Each row comes from the steps of one path. Every step used is in the known rows, and no mark comes twice. Write the path behind each row, first mark first.
In the rows, zero is written as 128.
Known rows
X > J > V > Z: [149  85 104 115 118  92 134 144 158 100 128 112 175 144 142 172  97 220
 127 144 143 124]
V > Z > X > J: [127 105 124 125 124 155 136 132 199 113 102 102 124  91 135 126 106 195
 140 123 123 140]
J > X > Z > V > L: [149 164  99 140 142 119 141 136 141  81 128  84  98 143 149 136 125 175
  87 191 167 108]
L > X > J > V: [159  69  66 128 111  75 182 176 189 141 127 131 155 173 115 144  98 201
  94 164 123  69]
V > J > X: [119 112  55 130 119 106 134 115 199  88 154 175 101 126 170 178 111 198
  85 143 154 128]
X > Z > V: [153 138 112 145 158  97 140 107 120 108 146 114 133 142 154 173 123 129
  91 136 108 129]
Z > X: [127 120 113 109 144 156 148 109 201 136 137 158  90 102 147 138 107 121
 105 110  87 141]
Q > A > Z > V > J > X: [117 129  87 159 109 120 125 101 138 137 144 103 105 132 175 164 122 171
  76  95 172 134]
X > Z: [145 121 105 141 153 111 147 125 126  78 139 163 129 104 137 174 133 135
  71 124  92 126]
V > J: [118 112  77 128 134  96 128  94 181 105 155 192 128 150 165 197 102 158
  94 118 128 144]
V > L > X > Z > A > Q: [157 125 123 165 153 116 137 139 160 115  73 145 140 166  57 125 152 134
  59 172  95  97]
Z > V > L: [143 187 124 123 158 127 153  99 150 133 146 101 104 194 157 157  96 124
 117 166 151 126]
Q > A > Z: [128 127 119 151 127 149 153 114 115 132 139 148 104  96 145 166 132 125
  59  65 117 125]
Z > V > L > X: [146 168 113 139 139 115 176 121 165 154 129  95 104 202 130 129  89 134
 104 195 161 100]
V > Z > X: [124 119 146 124 131 161 130 101 186 113 119 134 105  76 137 138  99 155
 121 124 128 171]
V > Z > A: [152 125 150 131 134 123 155  97 128 119 109 139 140  82 115 162 131 153
 113 147 113 167]
Z > A > Q: [167 113 116 140 163 130 138 104 175 135 111 186 130 125 103 167 168 118
  77 101  38 123]
L > X: [149 108  89 142 127 114 196 142 182 134 132 173 100 127 120 138 110 144
  73 156 112  87]
Z > A: [159 127 116 118 147 116 178 105 140 140 132 163 130 110 120 163 144 122
  97 134  69 135]
A > Q: [151 115 101 149 164 146 126 111 201 108 131 204 100 136 135 176 141 131
  65  89  64 105]
A > Z > X > J > V: [145 104 116 116 143 143 146 138 187 138 123  86 143 137 126 125  81 177
 108 106 100 119]
X > Z > A > Q: [167 103 120 157 167 113 118 113 138 101 100 170 152 115  92 169 178 122
  61 103  37 130]
Z > X > J: [128 104  89 109 137 150 157 146 215 135 121 123 108 122 142 122 114 167
 123 106  84 106]

Write each row's path
[144 115  91 103 133  96 144 155 165 110 131 112 158 202 136 164  94 191
 120 162 141  98] | X > J > V > L
[160  94 151 112 123  86 128  95 124 124 129 137 184 118 118 186 108 164
 114 160 127 180] | J > V > Z > A
[145 170 124 142 162 108 133 110 115  98 133  92 130 176 143 160 115 127
  97 164 137 131] | X > Z > V > L
[149 200 144 142 167 150 166  97 132 134 136  70 105 178 145 136  77 126
 101 149 149 123] | A > Z > V > L
[148 113 109 116 127  86 153 137 165 129 132 142 143 192 110 153  77 155
  85 195 162 110] | J > V > L > X
[160 115  94 134 133 113 164 139 132  85 116 136 117  74 121 145 162 171
  70 164 100 117] | J > X > Z > A
[138 137 111 152 140 115 164 148 145  98 104 135 120 157  94 128 116 143
  68 190 142  94] | V > L > X > Z
[164  61 102 134 100  72 171 161 164 147  93 102 187 145  86 135 114 216
 113 183 130 104] | L > X > J > V > Z > A
[156 138  86 144 138 110 150 132 145  87 142 104  99 113 162 146 132 178
  81 166 138 108] | J > X > Z > V
[155  86  77 105 127  86 153 152 167 116 144 134 162 167 147 177 103 193
 111 132 110  99] | X > J > V
[139 100  79 169 127  62 140 118 157 125 127 122 149 172 129 159 106 163
  81 165 140 112] | L > X > Z > V > J
[120 102  58 144 124  94 117 122 171  60 139 163 123 117 159 176 124 201
  72 148 147 130] | V > J > X > Z
[149 119  80 140 134 121 156 147 150  66 134 149  93  80 146 151 138 181
  64 155 122 103] | J > X > Z
[138 134  86 134 127 124 189 176 187 124 100 114 112 183 105 115 107 182
  99 185 146  60] | V > L > X > J
[134 131 130 114 150 152 138 140 181 134 110  66 140 167 117 113  72 174
 115 131 130 120] | A > Z > X > J > V > L
[150  95  93 159 131  99 175 150 149 108 117 160 124 118 107 141 124 149
  59 159 105  92] | L > X > Z
[161  81 116 113 116  82 140 138 144 121 112 102 194 140 116 168 117 210
 135 152 124 135] | X > J > V > Z > A
[158 170 129 146 162 140 175  94 136 140 152  89 107 145 158 148  85 131
  95 121 118 123] | A > Z > V
[136  91 146 107 124 117 103  99 174 119 134 133 153 113 135 165  76 168
 120 139 143 185] | J > V > Z > X
[167 104  94 155 148 123 130 136 163  83  99 156 116  89 105 145 184 169
  55 138  73 109] | J > X > Z > A > Q
[158 114 121 139 151 100 153 116 107 105 118 150 152 102 109 167 157 123
  79 135  66 139] | X > Z > A
